What can hang from each mark
Q164: Q84 Q445
Q764: Q637
Q552: Q445 Q980
Q637: Q687 Q764
Q445: Q164 Q552 Q687
Q687: Q84 Q445 Q637 Q683
Q84: Q164 Q687

Every row comes from one small tree of marks. The marks that hang from a mark follow it in brackets, in the order of their numbers. Every link used is in the known rows. Which tree was each row made from?
In the rows, 100 means zero.
Known rows
Q637[Q687[Q84[Q164] Q683] Q764]: 105 124 93 93 142 46 97 112 106 88 73 59 108 115 90 90 128 111 98 69 106 108 95
Q764[Q637[Q687[Q84[Q164[Q445[Q552]]] Q683]]]: 86 117 94 102 117 73 80 86 66 65 78 113 110 106 101 82 132 102 103 55 88 121 114
Q84[Q687]: 88 138 102 92 119 96 102 82 73 79 80 101 102 114 113 78 116 102 112 76 80 131 101
Q637[Q687[Q84 Q445] Q764]: 119 124 108 86 134 52 94 120 97 77 81 50 111 116 96 109 122 97 82 97 101 108 101
Q637[Q764]: 112 122 122 86 99 46 126 104 106 81 76 77 104 128 111 85 117 115 105 97 68 108 82
Q637[Q687]: 85 111 90 99 118 58 112 109 68 89 92 88 108 120 105 82 124 100 108 75 87 114 118
Q764[Q637[Q687]]: 71 129 102 93 102 58 102 88 64 56 80 108 108 114 103 78 131 100 110 61 80 106 114
Q687[Q445[Q164[Q84] Q552] Q637[Q764] Q683]: 171 74 107 105 105 77 75 100 125 119 104 88 124 104 150 132 76 81 87 163 110 109 61
Q164[Q84 Q445]: 136 97 117 99 64 90 130 115 79 82 90 128 96 120 106 84 76 98 101 98 74 142 92
Q764[Q637]: 82 132 115 88 87 69 107 80 77 62 83 117 108 115 114 75 121 102 108 70 65 113 96
Q84[Q164[Q445] Q687]: 67 114 99 101 102 103 100 83 57 54 82 121 93 117 106 57 123 121 114 46 81 146 117
Q164[Q445]: 111 94 112 106 80 75 117 102 67 98 100 127 100 121 107 68 122 104 97 83 63 142 111
Q445[Q164[Q84[Q687]] Q552]: 141 75 104 98 109 102 109 95 56 76 72 128 97 121 169 102 82 103 127 113 71 110 92
Q84[Q164 Q687[Q445[Q552[Q980]] Q637 Q683]]: 90 108 86 110 128 108 64 74 98 77 99 101 119 96 125 101 99 102 110 86 120 139 87
Q637[Q687 Q764]: 96 118 102 91 120 31 120 115 88 72 71 62 103 127 95 88 131 111 108 86 88 97 108
Q687[Q84 Q445[Q164] Q637[Q764] Q683]: 167 103 104 91 133 80 66 93 137 133 107 80 133 95 133 112 93 73 68 139 120 118 61
Q552[Q445[Q164[Q84] Q687[Q683]] Q980]: 125 81 104 104 111 82 126 97 84 74 128 153 88 93 138 90 81 85 141 98 93 128 47
Q84[Q164[Q445] Q687[Q637[Q764] Q683]]: 84 112 89 106 115 89 86 72 93 74 79 104 107 110 98 64 119 114 109 69 107 141 101
Q687[Q84 Q445 Q637 Q683]: 151 116 95 96 132 102 58 90 137 143 121 79 141 90 117 115 87 67 62 126 121 144 67
Q445[Q687[Q683]]: 106 113 96 96 95 70 102 79 103 110 114 96 92 130 128 81 120 92 109 92 66 148 68
Q445[Q164]: 113 89 110 91 95 69 123 96 66 99 98 129 101 123 155 68 113 100 115 91 64 102 94
Q764[Q637[Q687[Q84 Q445[Q164 Q552] Q683]]]: 103 118 102 98 119 75 71 91 68 77 89 108 112 101 120 100 126 87 95 77 92 109 105
Q637[Q687[Q445[Q552] Q683]]: 112 98 94 113 121 71 75 118 77 114 111 82 110 106 115 117 121 88 91 97 99 122 108

Which tree is each row?
110 80 112 104 119 77 130 105 67 72 121 157 101 87 134 81 97 96 137 87 88 112 74 : Q552[Q445[Q164] Q980]
77 129 108 93 96 63 91 94 65 58 91 103 110 109 106 90 128 93 99 72 83 108 112 : Q764[Q637[Q687[Q445]]]
137 120 101 99 108 107 96 96 109 85 90 103 114 99 121 120 56 84 109 121 116 131 65 : Q164[Q84[Q687[Q445[Q552[Q980]] Q637 Q683]]]
120 107 109 100 116 36 92 123 92 100 97 69 102 112 113 107 128 93 92 104 103 93 95 : Q637[Q687[Q445[Q164] Q683] Q764]
105 99 97 102 132 88 110 90 97 73 128 132 98 90 115 87 100 95 129 74 96 149 54 : Q552[Q445[Q687[Q84[Q164] Q683]] Q980]
95 111 93 103 125 101 63 77 104 74 87 80 114 105 121 102 106 109 100 94 111 134 88 : Q84[Q164 Q687[Q445[Q552] Q637[Q764] Q683]]
98 95 103 102 117 78 125 92 85 63 126 134 95 99 118 87 103 95 136 87 83 142 62 : Q552[Q445[Q687] Q980]
89 75 102 111 90 80 114 97 68 65 94 131 101 120 123 71 114 126 120 62 74 137 106 : Q84[Q164[Q445[Q552[Q980]]]]
110 126 98 85 141 43 111 113 95 75 65 56 109 123 92 90 126 108 98 82 95 105 104 : Q637[Q687[Q84] Q764]
128 127 105 94 137 51 81 121 109 103 90 50 111 107 93 115 123 91 78 97 111 110 91 : Q637[Q687[Q84 Q445 Q683] Q764]
124 103 109 87 95 91 124 97 67 80 82 128 95 119 151 79 82 95 121 98 79 105 85 : Q445[Q164[Q84[Q687]]]
140 97 115 113 101 91 65 110 99 133 124 94 111 100 135 129 105 87 81 119 83 135 79 : Q687[Q445[Q552] Q683]
81 122 90 100 117 109 67 76 99 84 103 93 116 100 116 88 103 98 98 80 114 140 90 : Q84[Q164 Q687[Q445 Q637 Q683]]
118 86 94 113 120 69 77 116 67 115 113 95 107 107 132 112 121 86 95 100 98 111 109 : Q637[Q687[Q445[Q164 Q552] Q683]]
140 88 96 112 102 104 112 93 78 62 73 136 106 108 113 100 68 98 121 112 104 147 93 : Q164[Q84[Q687[Q637]] Q445[Q552[Q980]]]
128 84 98 89 128 90 98 81 88 94 114 113 100 107 134 81 107 88 106 109 75 137 68 : Q552[Q445[Q164 Q687[Q84 Q637[Q764] Q683]]]
109 108 76 90 121 86 90 63 123 103 106 88 111 125 127 77 108 93 103 92 90 156 65 : Q445[Q687[Q84[Q164] Q637 Q683]]
108 82 96 109 120 64 95 116 59 85 106 103 108 110 135 108 117 91 109 98 98 105 112 : Q637[Q687[Q445[Q164 Q552[Q980]]]]
148 62 105 106 105 79 127 102 71 74 84 147 101 112 172 106 73 102 141 114 84 100 74 : Q445[Q164[Q84] Q552[Q980]]
147 64 107 99 97 90 117 102 64 85 79 129 99 124 173 102 80 104 124 118 63 107 88 : Q445[Q164[Q84] Q552]
